Known rows, with every step that occurs
dubod siviko peze tunok nasaz deze: [ 43  28  27 -19  55   9 -19 -63 -28  14  17 -27  -7  41  85 -19   4  18
 -38   3  18   7 -13 -47  23  22  16 -41  -1   8  -9  11 -13  22  19 -36
 -86 -15 -27 -25 -23 -22  18]
dubod siviko: [  4   1  12   8   7  -1   7  -3  15   1  15   3  17   5   1   1  -9   6
  -1   9 -23  35  -6   4   1  -4  47 -11  21  30  10  13   4   9 -18   1
 -16   0 -16 -23 -21  28 -24]
lafu dubod: [-25  -9  12  -7  -9   3  10 -18  24 -17 -12   6  19   1  -6 -16   0  -4
  -3 -11 -10  13  -7  15  15  32  20  10  22  20  13  19   3 -13 -19 -19
 -11   7 -13  -6 -17  47 -34]
deze nasaz: [ -5  12   9  -1  20 -14 -10 -38 -25 -13   3  -9   3   9  17   1   4  -5
 -22  -5 -28  -7  -7  -9   7  31  25  -2  19  12   6   8  -1  -9 -12 -19
 -40 -13 -16 -17   1  25 -25]
fuzev siviko peze tunok: [ 22 -37   1  35  -2  29 -16 -19   0  16  13 -37  -3  26  75  -8 -25  22
 -18  13  56  59   2 -64  18 -10  14 -49  -3  -2  -5  22  -7   0 -33 -16
 -49   1  28  17 -12  -1   1]
siviko kozos: [ 11 -20  18  27   7  23  -2 -28   5  -3  26   1   7 -24   7  22  -3 -21
   3   3  14  10 -28  16   2  -9  26   4  24  27  17  20 -22 -47 -23  -7
  -3   0   7 -24 -14  33 -42]
kozos siviko fuzev: [  7 -44  -1  27 -26   1   8 -21  48 -21 -13  21   8  -3   0   1 -46 -29
  10  30  32  55  13 -12  -2   8  19 -12  18   9   7  28  18  -9 -56 -11
 -15  -7   3 -22  23  30 -16]
peze tunok nasaz siviko kozos zetu: [ 23   1  23 -12  45  -1   5 -43 -68 -42  46 -43  15 -19 -15   2  10 -34
 -34 -10  34  16 -30 -40 -22  34   0 -11  16   1  31   2 -60 -51 -17 -43
 -29  17 -11 -27  -8   3 -19]
dubod siviko pubo: [ 11 -15  12  17 -18   2  26  -2  35   9  16  11  25   7  24  12 -19   8
  24  25  21  35 -11  -9   5 -23  40  -6  23  40  -1  40  15  11 -35 -12
 -12   2 -20 -24  -8  30 -12]
tunok nasaz siviko: [ -4  21  28  -6  29 -19  -1 -44 -22 -19   2 -15  21   5 -19 -31  27  -2
 -20  -1 -16   1  -6 -35  -3  30  30 -13  25  -5  15  11 -22 -12  -5 -35
 -46   0 -18 -11  -8  13 -26]
tunok nasaz siviko pubo: [  6   7  29  -1   6 -15  15 -45   0 -13   1 -11  29   8   5 -17  17  -4
   6  15  27   3  -7 -51   2  17  21 -15  23   4   6  41 -11  -8 -21 -47
 -41   3 -23 -13   5  12 -19]
nasaz lafu: [  2 -10  36   4  21   6  14 -22   4  -6   3   1  18  15  12 -10  -3   4
  -7   3 -18   9 -16  -6  14  39  10 -11  42  16  29  19 -16 -24  -2 -31
 -21   3 -19 -11   1  44 -42]
lafu dubod siviko nasaz tunok: [ 16  23  18 -13  13  -3  -4 -36  47  -6  -2  16   7  19   7 -37  10  -4
 -14  -9 -28  12  19  22  33  15  36 -20   1  29 -21  -6   9  25  22 -12
   3   7 -24 -17 -52  -3  -9]
siviko nasaz tunok: [ 24   4 -12  12  25  -5 -23 -44   4   9  13   1  -8  13  24 -23   2   1
 -20 -14 -18  14   1   8  21   7  35 -26   1  -2  -7 -18   1  -4  -4 -24
 -19  -4   8  -2 -12 -20 -28]
fuzev siviko peze tunok nasaz deze: [ 45   2  26  -1  46  36 -30 -70 -35  10   4 -52 -20  52 103 -16 -22  10
 -57  11  45  19   0 -84  20  25   0 -60 -14   2 -13  21 -17  10  12 -31
 -87 -12   5  -4 -23 -28  16]
nasaz lafu dubod siviko kozos zetu: [ 15  -4  52 -21  -3  30  53 -17  30 -35  14  12  32  -9 -17  25 -13 -38
   1   0  -4  10 -30  34  -7  48   8  17  50  75  38  34 -42 -36  12 -10
  45  46 -38 -35 -25  61 -33]
dubod lafu nasaz deze: [-49  38  -5 -35  35  10 -19 -29  27  14  -1  -1  -8  38  21 -16  -3 -26
 -48  12 -32  -4 -36  25  50  45  25   4  -1  39 -14  19  11 -10  49 -33
 -29   0 -40 -21 -42  31 -22]
peze siviko: [-23 -26   8  18  19  12 -17  -9  14 -10  23 -17  17   8  -7  -3   7   6
 -18  22   5  35   0 -30  -8  -2  29 -10  17   3  20  31 -19 -21 -28 -24
 -51  -1   5  -1 -14  37 -33]
siviko peze: [  5 -20 -19  25 -20  12   2 -28  20  20   5   8   3   1  43   3   1  16
  11  -4  14  25 -23   5  13  -3  37 -10  23   8  13  16   0 -10 -37 -16
 -24   8  12  17  19  14 -34]
dubod siviko peze tunok: [ 23 -10   2  15   7   3  -3 -13   9  16  26 -10  10  17  58 -12   2  33
  -3   3  30  44 -11 -23  22 -14  29 -30   8   7   1  10  -3  13 -26 -22
 -47  -2  -6  -4 -16   5   2]
kozos siviko peze tunok nasaz deze: [ 36   0   4 -19  31  15 -44 -78 -30  -6 -10 -15 -27  29  79 -30 -17 -11
 -43   6  36  18  -2 -59  17  34  -2 -53  -9 -19 -16   2 -11  18 -15 -51
 -93 -30 -11 -20  12 -19   5]
deze nasaz tunok: [ 11  25  12 -20  35 -34 -21 -53 -38 -12   9 -17 -10  14  18 -16   9  -6
 -34  -8 -34 -18  -4  -5  17  19  18 -20  16  16  -8  -8  -4   1  13 -25
 -66 -24 -23 -30  -2  14 -22]
zetu kozos siviko: [ -4 -35 -36   1 -22  -6  -2  -7   0 -21  -3  19   4 -18 -15  -8 -21 -36
  -3  -1   7  84 -29   4 -28  20  27 -13  23  -2  22  -7   1  -5 -72 -16
  -2   2   8 -15  40  31 -44]
fuzev siviko peze: [ 18 -30  -4  44 -29  34   0 -26  30  23  -4 -11  -3  20  56   8 -28  10
  -2  16  29  50  -4 -34   6 -11  33 -31  12  22   0  28   0   4 -31   4
 -20  13  27  21  -3   6 -19]
dubod lafu: [-31  -2  -3  10  -5   9  -2  -2  18 -17  -6   4  16  17  -3 -10 -11  -9
 -10  -2 -16  28 -36   3  27  31  27  12  14  41  13  14   6 -18  -1 -23
  -9   5 -18 -10 -27  30 -39]
fuzev siviko nasaz: [ 19 -18   1  46   2  40 -13 -24  27  10   3  -8  -2  24  37   1 -30  -2
 -16  12   3  51  15 -31   7   9  42 -30  -5  10  -7  13   5  -1 -24   3
  13  11  29  12 -31 -14 -18]
siviko nasaz lafu: [ 17  -3  22  19  23  22   5 -37  27   1   4  15  12  27  27 -15   2   0
  -4  -5 -18  10  -3  -6  23  46  21 -12  29   0  18   9 -10 -22  -1 -35
   9  11  -6   8  -6  11 -35]
kozos siviko: [ -4 -28  -9  13 -15   1 -16 -15  14 -16 -13  15  -3  -8  -3  -9 -27 -23
  -7  11  -5  52   3  -7  -5   9  28 -15  17   3   2   1   6   6 -54 -11
 -25 -16   3 -18  13  32 -37]
siviko peze tunok nasaz: [ 25  -6  -3   8  23  10 -16 -55 -32   3   9 -24   1  24  74 -13   7  20
 -22  -8  36  14 -17 -52  16  24   8 -21  -2 -22   8  10 -12  -6 -21 -44
 -67 -11   9   0   3 -17   1]
fuzev siviko pubo: [ 11 -38  10  36 -26  29  13 -10  27   8   3 -15  14  19  42  15 -44   3
   7  37  49  48   1 -47   5 -12  23 -26  12  33  -4  49   9  -1 -40  -4
 -18   6  13  -2  -7  25 -16]
nasaz tunok: [  9  -3  -1  -8  24 -21 -14 -30 -12  -1  16 -11  -3   4   8 -14  -2   2
 -20  -7 -19  11  -9   7  11  -2  28 -20  15  13   0  -7  -4  -2  -5 -16
 -50 -12  -5 -19  -3  14 -35]
fuzev siviko: [  4 -23  12  31  -1  21  -6  -9   8   1   2 -21   5  18  19   6 -35   1
 -18  18   4  47   3 -31  -2  -1  31 -26  11  27   4  21   1  -4 -25   8
 -21   4  18  -1 -19  22 -22]

Rows
[-16  -3  50 -19   8   8  26 -29  33 -26 -18  10  28  19   0 -24   7  -4
  -3  -5 -19  -5  -9   3  26  64  -3   4  45  23  24  26 -15 -22  12 -34
  -6  11 -33  -8 -15  67 -40]
nasaz lafu dubod
[  1 -11  11   9  13 -17  -6 -28  -5   1  26 -22  14   3  26 -41  34  26
  -5  -5  41  32 -12 -41  25   1  19 -42  22 -25   6   8 -22 -14 -26 -50
 -66   4  -5  18   3  13 -18]
nasaz siviko peze tunok
[-25  27  -6 -32  49   2 -16 -44   7  31  17  -7 -20  22  30 -11   1 -15
 -45  13 -28  -8 -19  24  28  21  30 -10   8  13 -12  10   5  -8  20 -27
 -44  -5 -21 -22 -18  29 -22]
lafu nasaz deze
[  8 -30 -45  15 -20  12 -11 -21  19 -12  -4  31  -3  -9   0 -15 -20 -40
   0  -8   5  85 -17  10 -18  26  36 -20  10 -13   9 -15   6  -3 -71 -21
  28  13  19   3  31  -5 -38]
zetu kozos siviko nasaz
[ 17   0 -10   2  18  18 -34 -52  20   0  -9  21 -23  13  30 -25 -23 -32
 -27   3 -13  37   9   3  15  27  32 -34   3  -6 -18 -11   6   6 -20 -24
 -18 -12  -2 -12   0  -8 -28]
kozos siviko nasaz deze
[ 30 -21  -4   5   3  12 -31 -53 -14 -10 -15  -9 -12  16  65 -24 -18  -7
 -21   2  44  40   1 -63   5  22   4 -34  -6 -30  -8   4  -6  15 -44 -43
 -64 -24   5  -9  18  -9   3]
kozos siviko peze tunok nasaz
[ -2  16  63 -30  22  12  20 -53  11 -33 -26   2  27  33  11 -23   8  -8
 -19  -8 -19 -27  -6 -23  18  88  -8   7  35  20  23  29 -21 -16  24 -40
 -18   3 -36 -18 -17  41 -21]
tunok nasaz lafu dubod
[ 17  27  99 -23  21  23  32 -54  34 -35  -4  10  30  10   2   2  22 -28
  -7  10 -15 -38  -5   8  27  50  -4   4  41  61   7  38 -34 -27  49 -22
   8   6 -61 -52 -49  62 -16]
deze nasaz lafu dubod siviko kozos
[ 26  10  37  16  25  18  15 -23  42   3   9  22  19  31  24 -15   1   4
  -1   8 -30  20   4  -4  26  35  36 -21  30  22  10  14  -5   1  13 -22
  18  14 -23  -9 -31  10 -16]
dubod siviko nasaz lafu
[ 37 -19  16  26  15  35 -20 -50 -22   7  -2 -45  -2  39  86  -9 -21  18
 -34  11  54  38   3 -87  10  16   7 -44 -15  -7  -5  23 -13   8 -20 -25
 -62  -6  22   6 -17 -24  15]
fuzev siviko peze tunok nasaz
[-46  27  26  -7  16  10   4 -25  52  -3  15  -1  20  -5 -32 -15  35 -44
 -18  21  -2  -3 -40  19  43  15  28   8  12  35  -7  27 -27 -46  39 -31
   7  13 -33 -22 -57  44 -35]
dubod lafu nasaz siviko kozos
[ -6   9  67 -21   9   9  36 -13  50 -22 -12  15  36  23  -5 -23   8  -1
  -1   5 -26   3   1   6  25  51  14  -2  45  45  17  29 -12   3  22 -20
   2  12 -48 -22 -37  63 -22]
nasaz lafu dubod siviko
[ 27 -28 -33  -5  -8   4 -16 -45 -29 -17  -7  -6  -3   7  50 -21  -9 -22
 -18  -6  58  73 -29 -50 -15  36   1 -32  -1 -30  13  -6 -10   8 -63 -46
 -43  -5  13  -5  43 -11  -7]
zetu kozos siviko peze tunok nasaz
[  8   6  51  -9 -20  20  41 -26  71   1 -19  22  30  23  32 -20  13  12
  16   4  -1   4  -8   6  36  38  17 -11  44  42  12  37  -9   7  19 -22
   2  25 -35   2 -18  48 -20]
nasaz lafu dubod siviko peze
[  5  33  25 -18  24  17   0 -45  45   1  -1  20   5  27  21 -29   5  -8
 -19  -8 -30   8  10  26  36  37  40 -16   6  35 -13   9  10  17  23 -18
   3  10 -34 -14 -57   4  -9]
lafu dubod siviko nasaz deze
[ -3   1  38  -1   9  23  20 -39  52 -14 -16  22  18  28  14 -29  11  -7
  -3 -11 -18  -3   5   7  36  70   6  -2  30  10  13  16  -8 -18  11 -39
  25  18 -20  10 -25  30 -31]
siviko nasaz lafu dubod
[ 12 -27 -18  14  -5  22  16 -21 -18 -14  40  -3   3 -32  -8  45 -26 -37
  -3  -9  13  29 -46  27 -30   8  28  20  29  41  38  10 -33 -53 -44  -2
  18  32   8 -19  12  28 -49]
siviko kozos zetu
[-29  20 -11  -4   0 -12   5 -33  45  41  11   5   6   5  16 -30  39   2
  -6  14   5  10 -18   7  30  -2  45 -18  22 -11  -7  18  -8  -8  -6 -33
 -28  18  -8  20   0  26 -26]
lafu nasaz siviko peze
[ 12  13  -6   6  39  18 -24 -49   5  14  17   5 -13  20  37 -16  -1  -6
 -25  -8 -21   9  -8  12  23  27  35 -23   5   4  -1  -2   3 -12  -1 -27
 -18   1  -4   0 -15 -10 -28]
siviko nasaz deze
[ 25 -36  -3  32 -14  45  13 -13  -9 -13  28 -24   0 -16   5  52 -53 -39
 -13  12  29  56 -25  -4 -33   0  25  -6  17  53  22  24 -31 -41 -36  20
  22  33  28 -16  -7  21 -34]
fuzev siviko kozos zetu
[  1 -49 -36   7 -47  -1  17  -8  20 -14  -3  24  11 -15   6   3 -34 -37
  26  17  50  85 -34 -11 -23   4  21 -14  23   7  13  23  11   0 -88 -24
  -1  10   3 -13  55  33 -33]
zetu kozos siviko pubo
[-18 -11  53   3  23  40   4 -35  68 -27  -4   4  29  34   0 -30  23  -5
 -14  13  -2   8  22 -26  24  59   1 -10  25  -3  18  38 -27 -29  13 -51
   0  19 -17  15 -38  40 -30]
peze siviko nasaz lafu dubod
[  3  13  22  -4  25 -26 -12 -53 -28  -7  20 -30  10  15  36 -40  48  20
 -18  -5  23   0  -4 -50  29  22   7 -38  18 -23   1   6 -24 -11 -11 -57
 -80  -6 -19   7   4  11  -5]
deze nasaz siviko peze tunok
[ 25  34  41 -40  40  14  -5 -70  -4  -3  -3 -20   3  40  73 -34  14  11
 -38  -5  21  -9  -5 -35  37  44   4 -31  -4  18 -11  19  -9  24  29 -44
 -70  -7 -40 -24 -42  -5  22]
lafu dubod siviko peze tunok nasaz deze
[ 10  18  14   5   0  -9   5 -58   2   4  -1  -8  11   5  18 -28  34   8
  -5  -2  11   3 -12 -36   6  18  33 -21  25  -7  12  19 -23  -7 -12 -36
 -48  11  -8  13   7   0 -24]
tunok nasaz siviko peze
[-14  19  66 -33  19   0  21 -50   9 -35 -24   2  22  29   9 -21  16 -12
 -16  -7 -32 -36  -1  -7  26  84 -10   5  42  24  16  25 -15 -18  30 -43
 -21   1 -49 -20 -14  61 -26]
deze nasaz lafu dubod
[-32   4  15   1  17 -25  24 -33  59  12  17  -1  22   7 -22 -22  14 -15
  -5  34  16  12   3   0  21   9  30  -6  22  -1   1  38   8 -27  -5 -29
 -21  16 -19  -7 -12  40  -7]
lafu nasaz siviko fuzev
[ 14 -10 -34  -7   8  10 -21 -44   7  -3   2  22 -18   4  15 -20 -19 -47
 -22  -6  -2  73 -20  10  -6  37  29 -35   6  -8   2 -18   5   0 -41 -29
   1   8   1  -5  24 -10 -35]
zetu kozos siviko nasaz deze
[  5 -39 -51  12 -50   7   4 -21  21   2  -9  26  -2 -15  20  -5 -16 -26
  13  -2  32  86 -38   4 -19   5  29 -19  22  -1  16   1   1   4 -77 -19
  -3  15  18  10  59  19 -43]
zetu kozos siviko peze
[ 16   3  52 -23  25  22  11 -65   2 -19 -20 -14  19  39  69 -33  18  14
 -20 -11  30 -20  -9 -53  37  81 -25 -15  19  -7  16  28 -27 -13  18 -64
 -47   3 -25   0  -9  18   1]
siviko peze tunok nasaz lafu dubod
[  46  -14   53   14   29   39   -6  -56  -12   -1   -6  -41    4   56
   92  -14  -17   18  -37   17   47   20    2 -101   23   46  -16  -51
    9   -2    7   33  -31   -3   10  -38  -58   -1    2    4  -15   -6
   10]
fuzev siviko peze tunok nasaz lafu
[-16  20 -13 -27  36 -20 -20 -35   9  27  16  -6 -15  12  17 -20   7  -8
 -38   8 -24  -3  -9  22  26  -1  30 -16   1   4 -18  -3   5   3  14 -21
 -42 -10 -11 -24 -14  19 -23]
lafu nasaz tunok
[ 24   3  95 -20  43   6  36 -47  34 -44  -9 -12  46  47  29 -27  -5   0
 -16  20  32  -2  20 -57  30  79 -28 -15  21  25  18  51  -9  -6  31 -48
 -32  -1 -52 -43 -44  27  34]
peze tunok nasaz lafu dubod siviko fuzev
[  8   1  39  12  19 -21  22 -53  15 -23   1 -12  33   9 -16 -18  10  -9
  -3  17  20   7   7 -43   1  33  16 -13  26   5  20  39  -7 -28 -13 -32
 -38   7 -19 -14  -3  10  -6]
tunok nasaz siviko fuzev
[ 24 -15 -42  -3  -4 -10 -23 -35   5 -11  -2  20 -15  -4   2 -28 -15 -43
 -14 -10   1  75 -11  10  -8  18  29 -38   0 -10  -5 -32   6  10 -42 -25
   2   2  12  -8  28 -16 -34]
zetu kozos siviko nasaz tunok
[ -3 -18   8 -15 -22  23  19 -35  54 -32 -31  40  17  10  -6 -36  -5 -47
   1  -9   2  57 -10   8   7  82   0 -15  31   1  19   3  -5  -8 -28 -41
  46  29 -10   3  16  33 -39]
zetu kozos siviko nasaz lafu dubod
[  1  -5  66 -16 -17  14  53 -13  68 -17 -13  20  43  25  17 -11  -6   1
  23  23  16   5  -2  -8  32  34   5  -2  45  55   8  60   0   7   7 -31
   7  17 -53 -24 -22  64 -15]
nasaz lafu dubod siviko pubo
[-21  11 -10 -15  13   0  20 -27   9   2  44  -8   9 -29 -36  14  15 -50
 -19   9   5  15 -36  35 -14   9  35   9  25  21  17  15 -38 -50  -8 -19
  18  40  -9 -18  -6  39 -41]
lafu nasaz siviko kozos zetu
[ 19   9  87 -15  15  10  50 -49  63 -33 -26  11  45  40  11 -11  -9 -12
  -1  23   3 -13  14 -26  19  75  -4   2  38  47  20  58   1  -4  32 -29
  -6  16 -52 -37 -36  37  16]
tunok nasaz lafu dubod siviko fuzev
[ -2  22  16   3  -2 -22   4 -53  -1   1   4  -7  12   5  15 -24  42   5
  -4  -2  -1  -5  -9 -23  15  16  31 -22  33   1   0  12 -18  -9  -5 -37
 -50   7 -21  12  14  20 -28]
deze nasaz siviko peze
[ 15  -7  43   5  45 -26   4 -48 -14 -32  19 -37  31  19   2 -33  14   3
 -21  15  47  14  10 -72  11  37  -3 -29  12 -23  16  30 -12 -28 -15 -55
 -69  -8 -15 -19 -13   3  13]
peze tunok nasaz siviko fuzev
[  4 -11  75  -5  -1   6  55 -23  84 -27 -12  19  47  27  -4 -11 -13  -4
  15  27  10   8  10   0  29  49   2   2  48  52  21  55   6 -12  16 -18
   7  22 -48 -27 -30  62   0]
nasaz lafu dubod siviko fuzev
